Each row was made from one path, in order. Every step used is in the known rows, and no mark comes twice. Write each row's path.
In the rows, zero is written as 128.
Known rows
N, G, J: [106 190  76 143 117 155 134 161 136 135  97 120 169 130 146 100 155 128
 124 136 154  78]
V, J, H: [136 125 205 140  97 113 134  99 123  98  86 100 120 122 159  75  99 124
 110 123 190 132]
H, C, E: [205 111 145  81 148  97 125 144 114 111 130 169 102 126 112 112 161 122
 177 136  94 113]
G, J: [139 170 103 154 101 136 107 143 144 132  83 109 131 101 126  98 165 134
 119 125 144 110]
H, C, V, J, N: [157  68 191  50 171 103 111  84 127 133 161  96  73 109 125 163 108 112
  97 103 120 165]
E, J, N: [ 98 124 125 179  96 148 114 141 127 159 143 115  97 121 107 127 118 143
 110 125 138 182]
J, G, N: [127  99 112 182 113 125 105 135  94 150  68 159 119 129 136 121 118 123
 166 126  80 116]
G, N, C, V, J: [ 98  91 167  84 118 112 115 133 145  62 153  94 119 140 141  93 134 132
 133  85 108 128]
H, C, E, J, G: [207 135 144 170 103 111 146 150 174 112 105 213 100 118 156 135 155 111
 155 179  99 119]
H, C, N, G, J, E: [166 170  26 109 135 158 153 173 101 137 106 130 146  81 125 136 162 159
 111 150 149  68]
J, N, G, C: [ 75 129  78 110 217 142 150  95  85 212 159 121 163 143  80 212  81 135
 112 133 118 129]
V, J, G, N: [113 108 139 186 104 138 120 127 131 106  55 130 119 109 165 115 120 121
 158 122  88 122]
C, N, G: [116 124  72  83 107 131 142 157  79 122 124 122 159 153 124  98 141 132
 161 131 102 101]
N, C, V: [153 108 153  63 146  97 129 138 126 111 170 156 140 166 145  99 126 108
 119 118 130 107]
J, E: [170 147 112 166 161 167 130 143  95 148 113 162 143 111 131 100 118 132
 129 131 146 121]
V, J: [144 131 168 131 124 139 135 122 143  97  96 120 124 111 156  88 133 123
 138 125 125 123]
J, N, G: [ 74 121  91 115 168 135 139 152  62 179 145 125 152 159 120 131  96 116
 136 123 137 131]
E, J: [144 150 145 171  75 152 128 137 168 123 120 149 111 125 132  88 150 145
 121 136 121 137]
C, V, J, G: [161 117 189 132 128 124 122  95 166  96 102 144 134 131 197 130 119  79
 125 133 120 139]
H, C: [212 103 149  74 153 106 142 119 106 156 110 176  95 117 120 112 129 138
 128 144  97  93]
V, J, N: [ 95 108 148 140 149 136 123 126 105 132 117  83 113 105 131 127 101 123
 127 112 143 166]
G, C, V: [161 117 149  77 177 126 107  47 151 157 167 123 137 138  88 186 131 126
 106 112  88 140]
E, J, G, N, C: [105 125 109 208  73 128 148 175 152 122  97 191 125 139 160 110 124 143
 133 158 108 102]

Write each row's path
[183 116 117  92  69  81 114 117 101 132  73  86  84  84 107 109 153 158
  93 138 172 102] => G, J, H, C, N
[144 165 121 105 115  94 139 149 125 113 109 123 136 127 130 102 152 122
 130 143 194  77] => N, G, J, H, C, E
[150 119 197  88 119 129 107  94 164  79 140 100 120 129 156 101 140 108
 124 102 119 152] => C, V, J
[108 110 138 165  76 118 120 145 171 105 142 172 115 158 161 123 129 129
 116 133 102 124] => E, J, G, N, C, V
[ 91 143 101 174 142 146 112 107 160 149 176 104 122 110  58 203 137 146
 136 126 114 193] => G, C, E, J, N
[ 83 144  71 145 146 109 130 179 100 159 122 101 140 107 119 132 123 130
  96 129 180 115] => G, J, N, C
[118 160  88 105 189 136 150 115 132 133 157 143 188 153  92 170 141 124
 172 138 100 104] => N, G, C, E
[135 143 180 180  47 128 122 113 146 128 111 129 104 138 139  71 116 147
  93 137 185 143] => E, J, H
[ 95 131 119 185  94 136 102 166 133 114 160 104 109 128  94 122 150 129
 158 115 134 196] => C, E, J, N
[154 113  83  92 141 122 126  86 110 153 123 106 137 112  66 178 142 161
 136 133  76 127] => G, C, N
[ 61 147  99 162 111 161 143 157 119 162 158 126 133 150 125 127 107 138
 113 133 146 149] => E, J, N, G
[125 140 124  59 191 138 133  64 146 160 181 133 171 169 107 186 121 119
 107 120 102 113] => N, G, C, V
[ 82 114 128 124 163 101 152 181 106  75 155 102 143 128 135 120 118 110
 165 122 163 148] => V, J, N, C, E
[150 142 115 120 174 123 119 102 141 132 144 133 154 127  76 170 152 128
 166 128  92 134] => G, C, E
[101  91 178  97 147 127  92 100 123 113 160  66 107 125 131 141 109 105
 113  86 139 193] => C, V, J, N
[ 89 145  81 162 128 131  95 145 104 169 103  75 118  90 102 137 135 131
 108 112 162 151] => G, J, N
[117  94 170 145 107 129  92  98 152  89  96 113 112 128 165 131 125 100
 144 101  85 149] => C, V, J, G, N
[126 172 128 106 215 192 153  71 167 127 177 123 187 119 143 189 107 121
  95 121 145 120] => N, G, C, V, J, E
[217 116 187  85 180 150 133  97 148 106 146 143 105  90 156 130 124 121
  96 121 137 128] => H, C, V, J, E
[111 130 108 119 131 131 149 170 127 133 178 147 113 137 108 145 135 133
 146 145 127 144] => H, C, E, J, N, G
[ 81 116 103  68 213 136 120  68 107 198 201  99 160 159  79 227  89 121
  96 106 112 152] => J, N, G, C, V
[ 98 117 122 171 123 108 145 184 134  50  92 152 148 129 169 106 134 108
 197 133 109 104] => V, J, G, N, C, E
[156 149 140 211  78 144 142 138 166 142  85 193 123 128 173 116 130 116
 122 168 118 126] => E, J, G
[ 62 138 107 114 210 158 162  85 121 171 149  90 163 121 107 208  81 136
 109 128 134 137] => V, J, N, G, C
[154 117 134  92  51 110 161 129 117 125 126 140 101 144 130 102 126 166
  96 157 156 101] => E, J, H, C, N, G
[101  99 108 117 123 111 129 167  90 119 124 142 126 148 113  84 125 152
 153 114 100  94] => G, N, C
[120 148 163 166  63  96 148 171 148  70 156 150 134 161 144  61 131 132
 130 144 202 128] => N, C, E, J, H
[ 92 164  74 126  56 116 123 148  95 117  91  66 152 131 133  90 145 141
 110 128 195  99] => C, N, G, J, H
[115 130 120 226  55 148 111 138 156 132  78 165 101 122 144 113 134 141
 141 139  83 140] => E, J, G, N
[216  86 180  33 155  97 108  96 128 137 152 159  89 134 121 127 140 117
 111 123  94 120] => H, C, V
